In the rows, zero is written as 128.
Known rows, with every way that one mark hangs from another:
(K Q (Z A F)): [ 95 140 104 141 122 162  90 141  92 140 161 148 143 111 121  57 115  65
  75 116 151 131  43 136 148 136 159 165 147  92 155 105 139  31 184 130
 139  76 156 127 104  95 103 120 131 162 142 143 136  99 111  48 116 121
  94 197 100 165 197 188 125 117]
(G (K Q) (T V)): [113 177 125 142  93 174 114 166 143 111 134 145 136 150 126  81 131  38
  99 105 159 130  93 133 150 131 139 149 117 135 167 102 166 103 192 133
  95 134 118 104 150 132 143  75 144 195 181 128 114  96  53  87 116 146
 113 170  77 142 160 173 131 149]
(Q (Z F)): [113 116 148 137 112 153  84 159  93 151 155 142 166 101 101  85 133  43
 111 136 133 134  75 158 168 138 133 154 143 113 159 127 139  68 146 108
 153  97 139 126 146 106 110 122 141 165 125 114 115 131 116  78 124 140
 131 185 120 149 163 188 121 147]
(Z A (F (S (T V)))): [120 130 139 162 127 152  72 169 105 145 156 118 166 154 120  67 143  83
 113 128 139 137  93 147 154 143 147 171 136  86 154 137 119  92 130 119
 110 123 127 114 127 151 133  86 158 173 168 162 164 126 140  90 138 123
 150 162 107 149 204 197  98 126]
(G (K Q)): [122 159 102 127 103 170 110 153 141 123 143 139 159 112 112  99 122  12
  77 108 138 130 110 141 136 147 149 146 116 148 155  92 172  84 174 132
 122  90 125 125 158 103 142 118 150 161 151 115 108 105  58  86 112 145
  93 184  95 159 148 165 134 154]
(G K (T S)): [122 161 138 136  97 171 112 177 139 116 137 139 134 158 136  94 128  47
 107  98 150 141 101 142 163 134 137 159 119 124 163 104 158 126 173 120
 109 137 118  98 147 141 155  80 159 188 169 135 130 103  56 100 119 139
 140 167 100 145 160 164 147 156]
(S (T V)): [144 141 137 160 109 142  92 167 129 132 160 109 150 161 115  92 146  89
 118 119 136 142 104 136 124 145 117 147 115 113 145 128 154 123 140 110
 106 121 128 114 156 144 122  82 158 186 196 137 139 120 113 114 117 137
 129 147  94 139 164 177 100 162]
(T V): [125 144 149 145 116 157  99 157 125 140 145 120 138 145 121  93 145  67
 117 112 142 132  84 151 145 129 117 146 115 127 163 110 157 109 148 107
 107 120 139 104 150 130 129  84 156 195 177 145 126 108 103 116 105 138
 127 159  99 154 155 162 115 153]
(F Z): [103 108 142 131 136 162  89 151 120 161 140 145 147 108 133 109 133  60
 108  76 119 139  88 148 181 139 111 163 128 138 166 125 165  95 145 107
 131  96 136 130 132 102 119 119 173 155 136 126 113  99 117 118  99 129
 129 165 130 167 151 136 127 134]
(F (S T) (Z A)): [116 102 128 145 134 159  73 159 113 159 160 124 158 146 132  84 130  95
  96  72 126 141 127 133 167 159 142 180 128 114 163 134 136  95 128 121
 113 105 119 134 134 126 129 103 179 149 161 141 136 114 147 118 118 119
 160 156 115 149 183 163 104 118]
(G K (T (S V))): [137 152 135 146  97 165 108 180 139 121 144 134 135 174 132  87 128  55
 117 102 158 143  94 132 153 134 134 161 118 106 160 114 154 132 173 113
  93 145 118  98 159 154 151  69 166 193 185 143 116 110  50  99 122 147
 141 166  85 139 159 171 134 160]
(Q (Z A (F (S T)))): [119 110 141 145 115 151  75 165  85 154 167 127 168 130 105  63 125  70
  96 127 139 137  97 147 164 154 156 171 142  91 165 136 113  60 136 116
 138 106 130 130 144 122 118 113 141 156 139 127 131 137 140  76 139 128
 153 178 113 141 196 204 104 130]
(G (K Q (Z A)) (T (V S))): [120 170  94 146 109 171 107 173 119 116 145 140 113 168 141  53 115  85
  80  95 167 136  72 111 152 129 140 166 124  94 174  89 140  73 206 143
 101 132 135 101 135 137 145  73 142 196 183 144 138  97  57  70 119 133
 110 177  72 141 187 173 126 130]
(S T): [136 131 129 149 107 143  93 160 127 133 164 120 159 140 117 102 137  73
 107 112 129 144 115 146 126 152 126 149 121 123 140 128 158 118 134 110
 124 101 123 128 151 133 120 105 158 167 183 123 132 123 110 106 119 128
 131 151 109 146 163 180 112 167]
(Z A (F (S V)) Q): [122 109 122 167 122 164  71 160  82 152 161 144 165 127 113  72 122  74
 100 112 148 131  97 131 160 137 161 181 145  77 167 126 130  57 150 110
  96 123 131 118 118 130 119 116 153 167 166 140 119 129 148  70 126 116
 143 192 115 143 200 201  97 119]
(G K T): [113 163 140 126  99 175 113 172 142 126 129 148 145 137 131 102 128  21
 104 103 145 138 108 154 164 141 137 157 118 142 164 105 162 113 168 123
 117 124 115 115 146 133 144  96 154 178 169 112 119 102  57  90 117 137
 129 164 116 154 155 165 138 155]
(G (K (Q Z)) T): [107 160 121 127  86 174 112 160 125 120 145 156 148 126 117  81 114  22
  84 103 155 131 102 136 159 143 152 154 124 139 170 103 159  75 191 133
 122 113 115 123 155 113 131 104 134 170 155  98  96 103  58  71 123 144
 118 182  90 139 158 181 138 149]
(G (K Q (Z F)) (T V)): [110 178 112 148 101 179 100 175 128 104 135 149 136 141 119  65 135  42
  99 136 158 133  57 128 153 123 148 152 133 109 157 104 155  79 203 145
 113 127 132 106 130 122 128  74 137 196 164 137 126 103  51  60 123 148
  94 184  78 142 175 188 127 131]
(S (V T)): [160 123 121 160 109 133  89 156 126 133 173 115 150 154 118  91 144  86
 135  94 143 143  83 130 139 142 120 154 117 108 142 119 154 132 120 104
 109 103 124 131 145 157 126  99 169 187 205 142 117 125  96 102 112 141
 130 154  97 142 148 176 107 167]
(Z A (F S) Q): [108 114 126 156 123 169  77 158  82 148 155 149 165 109 117  78 123  65
  89 113 140 130 104 141 167 136 167 180 146  92 172 116 136  52 150 116
 112 116 132 116 104 118 125 128 147 163 151 132 133 123 155  73 122 109
 144 194 131 149 201 196 108 116]
(F (S (T V)) (Z A)): [122 108 135 155 137 156  73 165 112 155 158 117 150 164 131  75 139 109
 104  79 131 139 120 126 164 151 135 177 124 105 169 137 134  99 132 122
  97 122 122 124 137 133 133  84 178 162 169 152 139 114 148 125 119 125
 160 153 101 144 185 163  97 112]
(T S V): [136 140 144 157 115 152  97 166 122 127 155 107 124 171 128  82 146 102
 120 111 149 139  76 138 140 118 114 152 117 103 166 107 151 127 154 102
  93 134 143  82 150 139 143  67 162 207 181 170 141 110 102 129 107 143
 141 163  79 143 162 157 127 155]
(G (K (Z A Q)) (T (V S))): [128 153 106 150 116 174 106 185 110 126 140 140 111 165 141  65 115  90
  85  97 161 139  89 109 163 129 138 176 123  84 184  91 141  68 201 135
  97 148 137  95 128 139 142  82 148 198 188 130 133 108  73  75 117 123
 123 181  99 135 189 170 115 132]

Rows:
[146 112 110 178 105 154  65 166 100 116 172 139 173 114  98  89 151  74
 125 130 137 136  96 127 139 127 152 161 144  94 149 120 155  99 131 120
 106 115 117 124 122 139 121 113 164 181 177 136 120 146 129  85 124 129
 134 187 105 125 165 213 101 141]  (Z (F (S (V T))) Q)
[105 113 149 136 125 153  88 156  82 169 152 139 156 116 115  70 113  58
  96 117 140 135  72 153 184 147 140 170 142  99 174 133 120  43 148 103
 144 103 146 125 135 109 112 125 135 156 125 120 122 121 131  68 130 128
 137 185 126 156 188 180 117 132]  (Q (Z A F))
[130 163 112 151  88 167 110 169 135 108 151 142 136 167 129  77 120  53
 103  98 165 139  85 119 142 132 144 157 121 110 156 108 160 116 191 123
  88 133 116 102 156 143 146  72 155 189 185 144 109 102  48  87 122 150
 126 175  60 134 163 176 140 156]  (G (K Q) (T (S V)))
[141 124 128 164 109 149  64 164 118 120 166 126 175 132 104  83 163  66
 139 136 135 138  82 148 141 131 141 154 140 101 133 128 141 130 115 121
 120 105 116 125 135 152 134  94 171 185 165 159 140 141 112  96 128 138
 142 166 102 140 159 205 108 146]  (Z (F (S (V T))))
[ 98  96 131 142 147 166  94 149  93 180 144 155 140 109 140  96 104  82
  84  53 127 137  98 126 199 146 128 182 132 112 191 124 157  46 162 102
 115 110 144 127 109  94 113 137 162 144 146 113 104  92 149  98  98 111
 130 182 137 164 181 133 118 116]  (F (Z A Q))
[118 148 115 139 108 179 112 180 110 125 144 145 117 158 140  71 103  73
  79  89 161 142  90 116 168 136 161 180 125  90 179  94 146  67 201 130
 106 138 137  97 120 120 142  95 146 182 170 125 121 101  73  68 117 122
 129 189 105 141 192 170 134 137]  (G (K (Z A Q)) (T S))
[139 108 137 155 100 147  69 167  94 136 174 125 175 131  91  73 144  60
 118 147 137 139  94 144 143 145 144 154 142  95 146 141 126  91 132 116
 132 106 122 131 166 127 112 101 153 170 148 130 115 152 120  82 136 146
 147 177  93 125 168 217  99 147]  (Q (Z (F (S T V))))
[125 122 110 159 101 148  80 147  90 138 182 135 167 132 101  53 117  73
  89 120 152 133  87 127 135 151 159 159 141  89 154 131 126  55 159 122
 117  96 126 134 153 120 107 108 135 157 160 132 112 128 125  67 136 138
 127 185  72 132 187 215 106 131]  (K (Q (Z A (F (S T V)))))
[109 112 148 136 118 158  79 157  81 158 161 135 165 120 109  65 124  58
  96 123 141 132  91 156 173 146 157 171 141 100 173 126 113  53 140 117
 141 103 134 127 139 114 121 117 140 161 129 127 123 131 137  75 133 128
 154 185 119 149 187 195 113 127]  (Q (Z A (F S)))
[109 120 111 146 124 173  77 160  81 142 161 144 148 112 115  68 122  75
  81 122 145 132  79 135 156 136 171 179 145  84 165 101 135  37 166 131
 130  97 148 120 101 102 109 125 143 168 148 132 128 122 134  57 115 109
 122 199 125 150 197 200 108 116]  (K (Z A (F S) Q))
[104  94 126 140 136 176  80 152  93 163 156 147 153 115 130  88 118  82
  81  61 132 132 127 129 183 147 152 188 132 118 186 114 149  61 148 119
 105 107 128 128 116  99 126 127 170 149 148 124 108 106 157 109 103 110
 154 182 126 151 178 159 111 106]  (F S (Z A Q))
[120 118 106 157 122 165  75 167  82 136 167 137 152 121 113  68 124  87
  82 126 141 137  88 126 146 144 171 177 145  76 158 113 134  44 161 132
 127 101 142 123 107 108 108 121 145 165 160 131 137 128 140  58 122 109
 124 194 119 142 206 208  99 119]  (K (Z A (F (S T)) Q))
[125 151 113 141  98 179 109 180 118 111 145 147 122 146 128  84 117  63
  86 103 155 141  92 121 155 129 153 168 126 104 168  91 162  87 198 133
 112 132 131  97 128 117 138  94 150 188 170 120 116 109  60  76 112 131
 122 188  99 136 171 174 139 150]  (G (K (Z Q)) (T S))
[ 99 127 122 140 110 155  93 139  87 150 164 149 156 106 113  64 111  52
  80 110 147 128  70 140 160 143 150 161 141 108 168 118 137  37 171 117
 134  88 140 130 133  98 106 127 126 154 134 121 111 109 123  63 124 132
 114 193  96 152 181 189 125 131]  (K (Q (Z A F)))
[130 154 106 160 109 174  92 193 113 108 137 148 128 146 126  75 136  73
 106 135 150 142  74 115 160 117 130 161 137  86 166 100 149  88 195 136
 109 147 134  94 129 138 138  80 153 204 173 133 138 123  63  73 120 134
 110 186  96 128 176 185 118 136]  (G (K (Z F Q)) (T (V S)))
[117 125 135 154 124 152  72 163 104 146 159 127 172 142 121  71 136  73
 104 122 135 138 100 152 154 149 153 172 140  90 151 137 119  88 126 116
 121 111 126 123 124 144 131 101 156 162 157 152 160 127 140  85 136 118
 151 164 119 153 201 198 106 125]  (Z A (F (S T)))
[130 108 138 155 114 145  71 164  84 158 172 124 169 144 104  59 123  76
 105 128 144 138  91 138 157 153 153 171 139  79 158 145 108  64 136 112
 125 114 129 132 154 132 113 103 147 161 153 132 123 143 140  72 141 134
 153 178 101 134 194 207  93 133]  (Q (Z A (F (S T V))))
[121 108 146 143 117 154  75 158  81 163 166 129 164 134 105  59 123  63
 104 124 148 134  82 147 169 146 154 173 141  87 166 133 110  55 141 111
 130 108 135 127 150 123 116 109 146 163 141 135 117 136 131  73 134 134
 150 184 105 144 189 201 104 128]  (Q (Z A (F (S V))))
[124  99 118 166 132 162  75 167  99 154 163 127 150 148 125  79 128 115
  92  76 132 139 130 110 165 148 144 183 126 100 179 134 144  75 145 121
  88 129 121 122 127 121 123 101 171 161 176 134 125 118 162 115 113 117
 153 168 102 133 189 167  89 112]  (F (S (T V)) (Z A Q))
[126 159 109 146  92 165 107 173 121 108 149 145 130 154 123  67 125  64
  96 108 159 135  95 118 152 128 127 153 124 115 175  99 148  92 195 135
 104 135 119 106 163 139 145  77 143 197 174 125 117 111  54  88 125 150
 121 175  66 124 159 179 127 147]  (G (K (Q Z)) (T (V S)))
[135 105 134 152 116 145  71 161  84 153 175 124 162 141 107  57 129  81
 112 118 146 137  83 138 170 146 153 175 140  84 166 133 110  68 127 115
 130 110 128 133 139 137 123 110 148 169 152 136 125 141 133  74 135 133
 151 178 106 137 186 201 103 132]  (Q (Z A (F (S (V T)))))
[102 116 129 157 132 162  88 158  81 162 147 154 156 105 123  84 109  63
  90 104 136 134  83 139 180 138 146 178 145  91 175 124 144  38 159 100
 116 118 143 116  98 114 113 137 141 158 149 121 130 112 148  66 118 107
 125 195 139 161 200 176 113 124]  (Z A F Q)
[133 118 130 163 125 147  70 160 103 148 164 123 164 150 120  65 140  82
 123 111 144 138  80 141 160 140 152 175 138  81 151 131 120  97 119 115
 112 113 125 125 122 157 135  97 164 176 171 165 147 129 133  83 133 124
 150 167 110 152 192 195 102 127]  (Z A (F (S (V T))))
[100 106 139 129 139 172  79 151 107 168 150 135 151 129 137  85 129  75
  93  65 131 134 113 147 181 149 145 183 128 125 176 120 137  84 135 120
 117 100 128 129 127 112 134 110 176 154 140 144 122 105 142 116 108 117
 158 168 124 162 172 154 117 110]  (F S (Z A))
